In the rows, 128 means zero.
Known rows, with every way that one mark hangs from another:
{H B E}: [120 109 137 122  99 115 142 140 150 111 105 192 137 135 120 143  93 138
 169 153  93  99 133 167 140]
{C {N P} {T E}}: [146  94 110 121 144 139 140 117 135  96 108 174 106  77 183 164 181 103
  82 118 125 155 174 119 148]
{T {C {K A} {N P}} E}: [169 115 180 148 161 143 130 162 131 127 167 136 114 122 136 135 146 145
 124 141 103 164 168 193 168]
{C K}: [113 122 146 118 134 144  79 129 140  68 128 148 123 115 126 117 152 151
 153 143  87  94 140 201 165]
{Z {K {A {P D}} C}}: [125 146 129 109 123 134 108 143 126 118 183 120 116 154  79  61  73 124
 170  79 123  97  82 196  89]
{K A C Z}: [162 132 136 136 157 134  63 174 153  78 180  98 181 130 121 108  89 122
 162 180  92 119 145 177 124]
{E {T {C {K Z} {N P}}}}: [134 140 166 147 183 136 100 172 131  94 103 155 154 106 169 117 184 167
 118 189  89 133 187 174 104]
{A {P D}}: [ 74 111 116  92 147 121 113 142 118  91 112 137 116 110 111 105 121 128
 149  86 124  79 134 157 132]
{E {T {C K {N P}}}}: [118 133 162 136 152 126 129 150 126  94 119 164 129 113 161 112 183 178
 121 167 111 136 172 185 110]
{B N}: [ 88 130 140  93 158 111  89 134 139  80 154 126 143 113 121 143 127 167
 104 134  71 106 144 178 179]
{Z K}: [ 92 129 123  93 123 130 114 137 144  97 135 139 131 108 146 111 157 150
 129 120  82  78 113 187 140]
{C N T}: [125 106 129 113 141 119 118 104 143  94 122 191 159  90 192 136 163 122
 125 129  97 126 185 136 138]
{K {A P} {C {T E}} Z}: [180 116 118 159 154 173  95 166 120  99 121 160 128 123 130 144  56  71
 135 149 104 151 139 152 130]
{T {C {K Z} N}}: [133 128 184 129 191 129  87 164 130 108 130 144 183 116 163 131 152 152
 138 164  53 125 195 176 159]
{E {T C}}: [ 97 121 145 107 156 129 138 171 130  76 112 166 161 114 161 121 116 142
 131 172  90  95 180 161 141]
{B H}: [ 74 123 120  97 146 122  90 143 164  53 147 112 152  97 151 120 129 100
 160 140 127 100 152 162 135]
{B {H {E T}} {N {P D}}}: [ 90 142 150  68 149 141 104 143 160  78 121 152 117 135 105  96 131 134
 143 114 152 106 102 129  89]
{B {N {P D}}}: [ 88 129 142  81 174 122  85 140 142  86 164 110 108 110 109 116 167 171
  94  98 104 105 123 143 147]
{B {H {E T}} {N P}}: [ 86 144 131  92 133 135 111 146 164  74 121 147 119 125 128 125 137 146
 135 162 145 119 100 162  93]
{T E}: [122  99 119  97 146 138 126 144 129  77 108 137 114  96 136 155 111  98
 115 117 100  99 161 153 184]
{C {K Z} {N P}}: [132 127 149 139 165 123  65 144 148  91 127 120 142  97 155 122 211 171
 121 165 100 125 163 183 122]
{K A {C {T E}} Z}: [206 119 136 140 161 175  82 163 140  82 139 154 152 119 137 139  70  64
 136 158  88 149 155 134 147]
{K {A P} {C N} Z}: [152 136 123 150 164  98  81 166 132 111 163 113 182 127 126 103  79 126
 155 159 124 137 153 191  84]
{K Z}: [107 116 123 112 169 125  76 165 149  75 122 114 167  91 150 129 144 135
 129 158  78  84 172 160 159]
{B H {N P}}: [ 63 141 125  97 160 116  72 146 166  58 174  88 123 102 135 134 163 154
 103 145 119 132 118 168 136]
{Z {K C}}: [119 142 112 105 122 139 106 135 142  78 162 126 128 131 133 113 116 135
 138 130  80 100  93 187 110]

Rows:
[ 95 144 144  79 136 135 114 139 158  80 109 175 150 138 121 119  94 125
 159 148 122 103 124 166 111]
{B {H {E T}} N}
[152 131 119 163 147 152  67 163 137  89 151 156 147 126 136 116  88 106
 149 172 102 141 134 170 100]
{K {A P} {C T} Z}
[138 130 156 125 170 121  73 134 140  96 116 144 175 108 148 118 167 145
 141 149  78 109 177 184 146]
{C {K Z} N}
[118 145 185 114 167 176  88 183 146  76  84 178 164 145 143 111 102 107
 188 195  91 108 150 169 105]
{B {H {E {T {C {K Z}}}}}}
[176 114 150 131 163 201  71 135 124  84  70 193 115 104 153 156 142  89
 129 142  66 125 162 149 179]
{C {K Z} {T E}}
[112 118 165 132 113 124 183 168 131 118  81 216 153 148 130 139  67 138
 171 183  84 106 160 156 120]
{H B {E {T C}}}
[150 115 177 147 157 136 141 157 103 145 138 160 126 131 117 131  87 129
 148 117 100 145 167 212 164]
{T {C {K {A P}} N} E}
[193 113 168 156 127 159 109 117 140 117 140 189  97 102 152 127 177 129
 125 122 118 166 164 172 151]
{C {K A} {N P} {T E}}
[109 135 142 133 107 117 150 144 147 107  89 190 112 138 103 141 111 185
 121 175 107 125 117 172 100]
{H {B {N P}} {E T}}
[120 144 114 134 112 129 109 151 131 107 180 120 121 142 103  83  80 149
 155 126 108 109  80 228  93]
{Z {K {A P} C}}
[106 122 148 107 167 100 161 155 129  99 113 175 182 107 175 123 125 139
 136 156 103 114 211 155 126]
{E {T {C N}}}
[ 69 139 135  72 183 124  72 144 156  69 175  90 115 112 113 110 154 138
 120 104 129 117 116 137 122]
{B H {N {P D}}}
[134  99 148 100 179 116 162 157 118 106 130 145 153 108 163 164 104 105
 109 118  87 133 202 143 182]
{T {C N} E}
[140 143 179 131 190 132 107 166 122  99  94 175 186 120 165 110 142 142
 145 180  71 116 209 176 119]
{E {T {C {K Z} N}}}
[109 136 171 124 152 152 111 156 125  75 105 179 137 129 140 112 134 153
 146 170  77 100 174 189 141]
{E {T {C K}}}
[174 135 143 133 170 104  77 163 149 102 184 112 204 123 141 104  98 124
 159 169 106 134 171 172 110]
{K A {C N} Z}
[114 136 158 105 127 125 149 137 140 119  87 189 109 149  80 116 110 165
 136 131 114 114 111 140  91]
{H {B {N {P D}}} {E T}}
[175 126 104 125 132 159 144 113 131 101 132 171  93 110 166 149 143 105
  85 108 111 164 114 136 100]
{Z {K {C {N P} {T E}}}}
[ 89 133 144  75 145 131  93 139 164  79 150 145 147 136 120 135 106 132
 154 129  99 112 110 168 146]
{B {H E} N}
[166 105 142 141 138 167 110 103 129  95 101 195  87  93 163 153 192 121
 101 113 114 162 156 146 145]
{C K {N P} {T E}}
[119 104 114 128 137 118 113 115 152  90 136 175 130  78 192 138 208 147
  99 140 123 146 168 135 118]
{C {N P} T}
[176 126 168 168 151 145  54 138 161 113 151 165 145  99 167 104 207 161
 144 174  97 156 161 177 113]
{C {K A Z} {N P} T}
[ 82 130 132  90 140 128  89 149 171  72 157 129 110 127 128 142 147 159
 129 140 122 125  85 167 120]
{B {H E} {N P}}
[217 113 135 134 142 141 129 122 134 104 159 181 151 126 150 137  82  71
 144 125 115 167 166 143 134]
{K A {C N {T E}}}
[163 124 158 134 164 155  62 117 138  96 100 196 165 100 174 127 178 132
 142 151  72 133 182 152 137]
{C {K Z} N T}
